Known rows, with every step that occurs:
V Q: [-0.563  0.878 -3.367  0.583  1.021  1.279 -3.041  0.156  2.195 -1.940
 -0.073  2.711  1.443 -1.166  0.427 -5.300 -0.598  2.407  2.088 -2.682]
U D: [-2.112  0.244 -1.796  1.020  2.332  0.081 -2.535 -1.248  0.995 -1.661
  0.869  3.449 -1.352  1.800 -0.214 -4.908 -2.378  3.128  3.415  0.501]
U A Y: [-1.465  2.010 -2.269  1.313  1.619  1.320  0.701  0.714 -0.354 -2.189
  0.322  6.169 -0.813  2.246 -3.640 -3.267 -0.472  3.469  2.231  0.509]
K Y Z: [-2.222  1.181 -3.687 -0.233  0.683  1.059 -3.953 -1.433  0.823 -1.315
 -3.143  3.289  1.597 -0.477  1.431 -6.632  0.043  3.289  3.261 -3.450]
A U: [-2.784  0.267 -2.279  0.034  1.707  0.264 -1.931 -0.683  1.258 -1.602
  1.657  3.343 -0.836  0.048 -0.127 -5.762 -1.251  1.543  1.344  0.825]
Z Y Q: [-0.116  1.295 -3.901 -0.073  0.730  0.789 -4.604  1.545  1.810 -0.686
 -3.847  2.606  0.404  0.071  0.990 -5.082  0.543  4.576  0.039 -3.920]
Z V Q: [ 0.692  1.238 -4.424 -0.465 -0.137  1.230 -2.976  0.475  2.095 -0.869
 -0.920  1.770  1.850 -2.678  1.896 -5.980 -0.077  3.555  2.004 -2.617]
Y Q V K: [ 2.213  0.491 -3.528  1.704  0.217  0.572 -5.799  0.108  0.638  0.571
 -3.528  2.746  3.577 -2.507  1.170 -7.441  0.991  3.671  1.754 -1.410]
Q V Z: [ 0.101  0.905 -1.667  1.698 -0.212  1.144 -4.871 -0.841 -1.083  0.035
 -2.113  3.179  3.377 -1.099  0.460 -5.970 -0.291  2.408  3.015 -0.807]
Y Q V Z: [ 1.072  1.520 -2.387  1.595  0.078  1.633 -5.756 -0.393 -0.099  0.496
 -3.942  2.652  3.386 -1.988  0.908 -5.607  1.456  3.982  1.319 -2.540]
Z Y K: [ 0.227  0.810 -3.616 -1.235  0.093 -1.226 -3.818  0.145  0.933 -1.635
 -3.321  2.908  0.870  0.005  1.985 -7.658 -1.266  2.665  2.192 -1.446]
Q V K Y A: [ 1.736 -0.809 -3.609  2.284  0.310  0.533 -5.291 -2.134 -0.013  0.348
 -2.057  1.160  3.102 -3.086  1.325 -8.816  0.974  2.749  4.400 -3.202]
Q V Z Y A: [ 1.266  0.280 -1.757  0.960  0.033  0.843 -5.359 -0.523 -1.850  0.199
 -3.794  0.983  2.412 -1.727  1.471 -6.312  1.166  3.990  2.904 -4.206]
K Y Q V: [ 0.966  1.821 -4.487  1.961  0.755  1.242 -5.842 -1.375  2.957  0.199
 -4.002  2.786  3.339 -1.388  1.388 -6.653  1.657  3.298  0.912 -3.004]
U J: [-1.814  2.005 -1.332  1.119  1.580  0.116 -3.061 -1.167  1.908 -1.027
  0.265  2.620 -0.830  2.595 -0.150 -5.533 -2.499  2.241  1.561  1.061]
A Y Q V K: [ 2.374  2.243 -3.179  3.029  0.507  0.739 -3.851  1.215  0.364  0.031
 -4.068  5.349  3.097 -2.386 -0.635 -6.504  1.622  4.813  2.049 -0.421]
Q V Z Y K: [ 2.021  0.844 -2.630 -0.733 -0.818 -0.533 -6.047 -0.763 -1.434  0.406
 -5.211  2.563  4.230 -1.326  2.310 -8.134 -0.688  3.333  3.402 -1.668]
Q V K: [ 1.228 -0.067 -2.757  1.804 -0.106  0.030 -4.956 -0.357 -0.375  0.036
 -1.687  3.220  3.518 -1.683  0.661 -7.834 -0.724  2.147  3.496  0.319]
Y Q V: [ 1.085  2.200 -3.271  1.996  0.837  0.677 -4.892 -0.323  2.356 -0.704
 -3.582  3.025  2.453 -1.306  1.426 -6.026  1.734  3.018 -0.075 -1.213]
V K: [-0.555 -0.744 -2.887  0.932  0.093  0.341 -3.587  0.524 -0.461 -0.731
 -0.138  3.186  1.135 -1.031 -0.125 -6.933 -1.572  2.416  3.733 -0.774]
Z V: [-0.425  1.288 -3.672  0.176 -0.368  0.377 -2.641  0.456  1.144 -0.918
 -1.074  2.582  0.418 -1.299  1.631 -6.178 -0.288  2.970  1.802 -0.519]

Rows:
[ 0.111  1.546 -5.469 -1.996 -0.152  1.839 -4.292 -1.061  1.626 -0.218
 -3.829  1.519  3.401 -3.344  3.239 -7.076  0.832  5.103  3.444 -5.480]
K Y Z V Q
[-1.089  0.023 -2.310 -0.414 -0.257  1.216 -4.591  1.049 -1.661  0.038
 -2.306  2.802  1.330  0.242  0.021 -5.028 -1.460  3.952  3.237 -3.562]
V Z Y
[-1.097 -0.454 -3.956 -0.601  0.068  0.961 -4.821 -1.041 -0.889 -0.032
 -3.103  2.897  2.682 -1.694  1.208 -8.035 -0.694  3.963  5.113 -3.657]
V K Y Z
[ 0.343 -0.510 -4.853  0.761  0.258  1.475 -5.400 -0.059  1.192  0.789
 -2.362  2.462  2.066 -1.944  0.304 -7.266  0.118  4.242  2.964 -4.304]
V K Y Q
[-0.727  3.603 -3.201 -0.009 -0.048  0.598 -1.031  1.042 -0.297 -1.682
 -4.193  5.163  0.611 -1.757  1.175 -5.694  1.306  5.296  2.459 -0.497]
A Y Z V
[ 0.581 -0.763 -5.170 -0.175 -1.159  0.906 -4.461 -0.163  0.029  1.328
 -1.410  2.036  2.367 -2.576  1.251 -8.198 -1.092  3.882  4.598 -2.523]
Z V K Y
[-1.601 -0.284 -2.381 -0.662  1.881 -0.031 -2.421 -0.482  0.498 -1.422
 -0.032  1.148 -1.787 -0.528  0.907 -6.072  0.213  3.109  1.195 -2.570]
Z Y A U
[ 0.138 -1.757 -4.324 -0.857  0.370  0.597 -3.140 -1.707 -0.245  1.059
  0.546  0.078  0.219 -4.043  1.700 -8.834  0.331  3.981  4.013 -2.828]
Z V K Y A U
[ 1.601 -0.181 -5.849 -0.251 -0.864  1.440 -5.347  0.247  1.032  1.807
 -3.197  1.521  2.480 -3.431  1.741 -7.875  0.667  5.406  2.884 -4.243]
Z V K Y Q
[ 0.399  3.570 -3.966 -0.593  0.238  1.371 -1.389  1.098  0.690 -1.625
 -3.984  4.386  2.127 -3.110  1.517 -5.486  1.534  5.989  2.700 -2.661]
A Y Z V Q
[-0.209  2.758 -2.744  1.272  0.705 -0.833 -0.768  0.267  1.143 -2.900
 -2.085  5.907  0.079 -0.600 -0.234 -6.810 -0.335  2.527  2.576  1.229]
A Y K
[ 1.102 -0.388 -4.037  1.751 -0.210  0.666 -5.858 -1.367  0.256  1.007
 -2.061  2.981  4.386 -1.773  0.641 -8.438 -0.837  2.417  4.485 -1.483]
Q V K Y
[ 1.205  3.885 -2.997  3.297  1.150  0.884 -2.914  0.797  2.056 -1.230
 -4.098  5.670  1.992 -1.205 -0.383 -5.086  2.326  4.169  0.177 -0.191]
A Y Q V
[-2.271 -0.484 -3.062  0.496  2.096  0.764 -2.295 -2.490  1.681 -1.247
  1.333  1.293 -1.315 -1.375  0.487 -6.774  0.531  2.109  2.273 -2.680]
K Y A U
[ 0.226  0.142 -2.657 -1.641 -0.614 -0.254 -4.667  0.091 -1.462 -0.343
 -3.633  2.545  1.828 -0.632  1.440 -7.240 -1.552  3.616  3.590 -2.731]
V Z Y K
[-0.038 -1.489 -3.617  1.359  0.487  0.880 -3.952 -1.216 -0.092 -0.376
 -0.503  1.152  0.711 -2.439  0.490 -7.973  0.126  3.012  4.588 -4.326]
V K Y A
[ 0.188 -0.335 -1.388 -0.230  1.029  0.660 -4.621 -1.357 -1.863  0.567
 -1.901  0.862  1.598 -1.908  1.252 -6.534  0.779  3.794  2.354 -2.806]
Q V Z Y A U
